Every row comes from one small tree of marks. The marks that hang from a mark follow it in brackets, in the order of their numbers. Every link used is in the known rows. Which tree was each row made from?
In the rows, 128 means zero.
Known rows:
j457[j887]: [142  94 100 133 154 144 124 173 185 112  78 125 147 124 152 105  85 109
  79 130 160 118 110 138  98  97 167 173 147 143 115  91 134 121 151 170
 150  99 139 170 164 151 167  89 126 148 140 117 154  94 169 119 116 105
 123 137 144 102 118  74 128]
j387[j66 j321 j337[j887[j457]]]: [154  96 106  98  82 169 109 112 113 115 163 145  94  95 207 153 151 156
 151 122  86 113  98 159 113 100 145  83 159  72 117 165 151 132 173 150
  87 130 171 118 118 125 162 123  86 164 131 126 101 173 137 116 147 177
 160 114  93 135 162 148 146]
j66[j70 j387]: [117 129  89 132 128  78 100 137 158 118 103 161 188 193 173 155 126 150
  85  99 159 159  93 156 151 159 125 168 135 162 103 104 187 120 123 222
 171 116 144 169 174 159  96 102 163 159 163 133 145 105 135 143  95  93
 124 107 153  81 126  85  99]
j70[j66[j387]]: [120 125 129 157 134 116 103 117 173 136 111 176 198 195 143 118  97 116
 100 103 152 148  97 147 112 160 124 116 144 152  80  57 154 124 143 218
 160 151 121 187 132 109 118  99 151 160 176 161 124  87 155 128 126  77
 133 133 126  77 165  56 127]
j887[j457]: [125 125 112 127 133 111  86 127 141 133 127 161 155 124 126 120 155 131
 100  73 150  85 119 140 131  90 121 147 132 124  89 139 166  90 157 190
 153 150 147 176 120 152 138 100 128 203 128 122 112  84 164 105 105 132
 147 114 128 119 155  91 162]
j321[j387[j66[j70]]]: [158 133  68 159 177  88 106 204 162 110  87 133 169 126 150 150 141 117
  62  87 105 113 123 195 153 178  96 140 180 143  95 150 184 133 142 150
 161  98 189 138 161 175 126 100 157 126 197 149 106 119 152 115  78  85
  92  79 149 114 111  80 151]
j70[j66[j387[j337]]]: [141 119 142 154 121 127 105 129 175 141 130 159 179 185 174 105  97 119
  97 137 153 156 115 138 126 165 142 114 124 147  88  62 139 118 143 231
 130 134 132 149 121 110 115 110 117 144 177 136 142  95 148 143 151  80
 136 103 134  81 172 122  91]
j387[j337]: [145 130 127 121 139 143 129 148 149 134 112 124 134 115 161  98 108 119
  70 119 137 122 136 150 129 112 162 150 116 141 127 114 140 110 173 190
 123  93 145 136 130 166 139  95 113 169 137 110 153  99 156 139 133 113
 137  83 140 132 159 120 115]
j387[j321]: [109 130 108 131 151 132 131 103 112  98 106 161 128 134 129 102 127 123
  90  89 144 131 109 158 123 126 141 145 152 109 143 136 161 133 155 154
 128 101 152 152 118 131 151  90 145 171 131 118 126 116 160 114  84 139
 134 118 120 132 163  58 147]
j337[j387[j66[j70] j321] j887]: [104 111  78 133 125 129 148 127 109  88 125 154 151 107 207 197 106 162
 149 128 100 163  60 164 108 133 121 115 232 157 148 150 167 182 177  94
 119 107 173 157 140 158 118 108 150 159  96 164  80 181  77  94  94 144
 131 122 114 148 116  85  94]
j887[j337[j387[j321]] j457]: [110 151 115 155 133 142 125 130 110  93 141 129 109  79 136 195 144 111
 165  79 140 113 124 140 132  98 152 118 105 148 124 143 149 119 196 133
 122 154 140 154  96 164 143 114 122 213  99 124 136 134 163  98 100 160
 161 147 102 152 164  96 137]
j70[j66[j387[j321]]]: [103 119 117 163 128 127 116  85 130 111 116 184 173 196 138 129  98 120
 120 103 147 163  94 152 116 174 129 120 160 131 105  71 150 143 124 179
 138 154 150 176 117  77 128  88 156 152 165 152 117 112 152 123 108 129
 122 150 120  68 180  49 136]
j387[j66[j70]]: [142 109  93 131 171 110 109 153 152  94 102 157 182 137 176 147 115 148
  84 103 100 116  99 176 129 154 116 157 184 152  83 147 172 126 127 155
 149 105 164 158 153 179 135  85 159 137 166 138 106 132 151 125  93 111
  95  91 136 113 123  80 118]
j321[j387[j66[j70] j337[j887]]]: [169 120  72 133 122 124  99 207 179 108  96 110 153 111 184 166 127 118
  67 146  93 130 105 182 154 171 116 109 176 130 122 148 174 157 183 163
 119  75 185  97 164 182 104 136 107 137 197 168 113 130 110 117 136  91
 114  63 143 135 122 155 100]
j337[j387[j321] j887[j457]]: [ 93 107  94 123 100 152 126 112 101 115 149 149 119  97 160 188 147 149
 174  96 136 123  74 125 104  68 141  84 175 116 148 149 180 161 210 136
 121 137 140 174 102 137 128 125 119 221  66 152  90 145  97  59 112 159
 183 144  95 148 156 100 141]
j337[j887[j457]]: [133 107  86 112 107 133  82 139 162 133 128 151 154 134 136 137 154 133
 140  97 139 113  98 135 118  85 112 110 158 112 111 126 162 120 178 168
 136 131 137 175 129 156 124 114 101 229 122 150  99  86 120  86 115 126
 153 129 111 120 137 100 149]
j321[j387[j66 j337[j887]]]: [171 106 100 129 120 154 129 206 176 120 102 106 130 105 196 123 121 122
  75 148  77 113 116 197 132 148 123  83 162  96 123 124 150 142 196 160
 121  87 169 106 160 157 139 135  83 146 203 149 110 133 122 127 147  80
 122  76 113 157 134 137 134]
j66[j387[j321 j337[j887[j457]]]]: [110  99  98 110  49 138 106  94 123 133 171 134 114 145 192 170 153 158
 145 122 136 148  91 143 136 113 156  89 110  74 139 130 170 132 167 201
 101 128 145 133 133 112 123 120 101 195 124 129 157 141 119 129 144 154
 167 134 103 100 172 167 124]
j70[j66[j387[j321 j337]]]: [129 120 134 151 106 142 116  84 129 118 132 158 151 176 166 128  96 129
 107 130 144 171 107 160 129 178 156 110 120 120 120  87 133 132 129 202
 110 128 156 135 110  86 124 106 129 134 160 130 150 132 146 140 142 133
 135 126 125  82 191 118 111]
j887[j337 j457]: [136 135 111 136 139 128  88 146 162 115 121 129 141 121 111 133 155  94
 135  74 142  98 137 153 156  97 136 149  97 147  88 136 155  79 165 173
 140 147 117 150 111 182 143  93 109 213 153 119 140  83 192 121 106 141
 135 139 113 129 155  96 142]
j887[j457[j131]]: [124 107  91 137 148 127  74 128 138 132 160 157 154 119 142 121 148 138
 136  32 151  65 125 122 141  81 147 144 145 102  95 149 142 104 142 175
 135 153 178 191 129 131 142 101 145 197  97 130  98  81 160 103 114  99
 150 112 117 112 165  84 153]
j70[j66[j387[j337[j887]]]]: [133 106 129 127  88 153  97 133 186 133 134 149 175 191 177 125  89 127
 120 168 151 183  98 148 116 151 132  86 152 130 108  56 136 140 165 214
 123 122 118 137 129 113 104 134  98 153 163 179 132 102 103 129 176  91
 139 112 126  81 171 131  87]
j457[j131 j887[j337[j387]]]: [104 108 123 181 146 155 131 214 177 103 121  88 131 106 168 150  47 101
 149 115 145  97 117 113 118  73 213 166 110 177 136 113  97 127 185 125
 124 107 153 180 156 157 173 125 138 154  93 131 147 101 150 130 129  72
 144 156 113 143 126  81  68]
j387[j321 j337[j887[j457]]]: [133 109  96 104  82 169  99 102 123 130 151 133 104 106 169 145 153 124
 140 125 140 138 109 144 133  85 157 101 136  88 153 156 156 132 184 163
  86 120 156 119 118 135 128 127  92 206  97 136 130 128 136 111 140 169
 168 119 122 127 179 155 145]

Which tree is each row?
[105 122 100 161 158 122 146 128  99  90 121 159 154  95 191 195 111 161
 123  97 106 150  87 164 114 141 139 133 202 164 127 161 164 166 147 118
 141 117 171 149 131 162 133 100 174 140 110 145  93 174 127 106  84 142
 127 103 120 140 120  76 109] : j337[j387[j66[j70] j321]]
[113 109 113 102  70 146 129 110 125 105 131 131 108 155 201 131 104 151
 114 139 137 166  82 159 122 134 150 112 118  94 153 105 151 149 167 180
 106  97 143 128 152 120 124 124 113 172 134 130 157 139 107 160 149 131
 156 121 109 112 168 140  92] : j66[j387[j321 j337[j887]]]
[110 110  80 105  71 129 111 110 126 109 132 139 140 173 204 179 119 154
 110 158 155 204  82 159 148 151 153 132 134 129 162 126 174 145 143 179
 114  78 159 117 168 132  84 122 137 149 127 149 151 143  96 146 124 142
 133 111 141  89 156 146  58] : j66[j70 j387[j321 j337[j887]]]
[127 105  76  98  63 110  69 129 162 148 154 136 159 168 190 189 156 153
 137 138 160 158  90 141 163 131 134 115 110 129 131 133 189 109 158 235
 127 124 138 128 156 154  80 134 118 191 146 150 143 115 107 124 140 135
 161 105 146  78 135 191  91] : j66[j70 j387[j337[j887[j457]]]]
[105  98  75 137 109 132  95 150 128 144 173 140 149 108 177 163 124 152
 200  77 141  91  81 102 114  43 144 104 168 122 137 141 144 140 197 143
 129 151 154 207 105 136 124 146 136 230  54 166  81 104  88  85 136 105
 176 122 115 142 152 102 127] : j337[j387 j887[j457[j131]]]
[152  97  89 111 108 148 115 123 120  95 137 125 118 115 211 160 110 144
 112 147  98 166  88 185 130 145 144 124 184 128 141 159 152 149 154 133
  82  74 185 102 139 148 123 107 116 137 135 156 101 171 115 133 118 158
 122  87 129 128 141 143  86] : j387[j66[j70] j321 j337[j887]]
[121  87  68 111 117 124  56 139 145 132 158 144 162 134 151 121 149 133
 159  70 154  87  94 126 134  55 139 128 165  97 126 145 154 131 171 156
 121 136 174 201 127 118 135 122 124 216  99 151  81  83 121 107 139 105
 161 138 124 116 174  98 142] : j337[j887[j457[j131]]]
[118 103  99 128 105 156 141 123 101 112 146 147 112  81 200 192 146 168
 190 103  89 108  69 151  84  79 121  74 204  96 122 156 158 165 202 116
 122 158 162 169 105 138 157 126 116 183  85 146  69 170 108  81 116 162
 160 140  65 148 140 100 159] : j337[j387[j66 j321] j887[j457]]
[168  99 122 104 112 168 128 157 167 113 131 131 143 100 215 110  92 145
 100 157  80 126  93 173 107 110 128 110 171  99 111 118 134 133 184 164
 107  93 143 126 133 166 156 121  82 149 152 135 101 135 124 154 142 118
 125  81 101 141 148 128 114] : j387[j66 j337[j887]]
[127 128 104 130 113  98  91 139 158 129 131 140 166 161 197 156 118 142
  76 129 152 158 111 151 169 156 159 158 103 156 110 116 167 110 129 229
 137  99 150 119 170 161  99 105 146 146 163 118 161 108 133 155 117  97
 134  84 159  83 131 146  68] : j66[j70 j387[j337]]
[116 122 125 151 156 157 161 129  96  86 126 157 124  77 195 152 108 158
 121 101  90 113  84 159  87 122 136 122 183 131 121 144 141 159 163 115
 131 132 167 175 128 145 161 101 143 145 124 126  97 178 136 120  92 136
 132 115  96 147 141  52 145] : j337[j387[j66 j321]]
[127  83  87 123  86 167  82 108 109 117 182 124 103 109 180 142 135 141
 155  89 157 116 112 131 141  61 182 116 141  73 159 172 147 124 167 143
  72 122 189 141 105  97 137 126 120 197  73 136 101 126 127 119 156 147
 174 126 118 125 187 147 128] : j387[j321 j337[j887[j457[j131]]]]
[140  88  95 109  95 148  69 144 145 148 174 129 134 113 176 131 128 139
 149  91 154  93 116 124 144  57 161 119 133  95 136 153 130 123 172 174
  89 123 171 151 127 124 128 130 113 204  92 147 111  99 118 120 158 119
 162 105 121 121 174 149 112] : j387[j337[j887[j457[j131]]]]
[121 132  97 127 103 106 112 104 114 114 133 141 140 161 189 165 118 145
  90 130 149 185 100 152 164 175 162 153 106 135 138 130 173 130 109 192
 121 100 180 120 165 136  93  93 150 136 152 121 178 145 140 158 113 145
 137 107 157  88 150 151  85] : j66[j70 j387[j321 j337]]
[102 114 113 162 128 166 159 177 135  73  96  98 102  97 155 178  77  86
 142 153 150 139 111 133 101 102 206 158 122 177 149 117 124 142 189 112
 120 101 142 150 146 169 181 101 114 157  98 125 171 131 154 117 105 141
 133 169 114 144 125  80  99] : j457[j887[j337[j387[j321]]]]
[109  99 110 137 129 162 160 129 118  93 124 148 125  96 203 166 104 162
 151 123  82 142  61 161  88 101 124  84 212 119 133 131 139 177 200 103
 128 113 153 175 123 140 156 127 126 171 104 146  72 175 100 103 115 135
 148 127  84 166 143  71 131] : j337[j387[j66 j321] j887]
[130 111  88 133 120 120  92 155 147 128 149 141 167  97 187 212 153 164
 176 112 102 119  66 145 119  93 103  89 211 145 109 158 175 146 190 144
 147 151 141 171 141 185 112 126 132 187 103 166  76 148 103  72 104 129
 153 109 112 134 105 116 116] : j337[j387[j66[j70]] j887[j457]]
[112 138 101 161 146 128 141 143 123  71 115 134 136  99 181 206 108 122
 147 101 104 151 107 167 139 152 146 156 168 198 134 162 147 138 158 101
 126 115 153 139 128 188 136  99 143 146 128 144 113 174 152 121  87 139
 120 132 105 150 134  83 102] : j887[j337[j387[j66[j70] j321]]]
[ 90 126  69 135 124  86 110  99 114 106 118 157 167 179 165 160 143 147
 100  96 154 173  84 160 152 171 137 162 146 152 131 135 193 125 113 176
 151 105 160 148 165 130 100  94 174 143 147 135 155 135 139 144  78 128
 131 124 139  84 143  87 104] : j66[j70 j387[j321]]
[130 107  91 140 156 117 126 120 114  87 109 168 148 126 171 154 116 139
  95  95 106 138 104 182 128 150 125 159 201 131 116 162 169 130 114 132
 135 102 201 143 140 155 141  73 164 130 147 134 104 155 157 119  81 145
 108 102 135 109 128  74 139] : j387[j66[j70] j321]
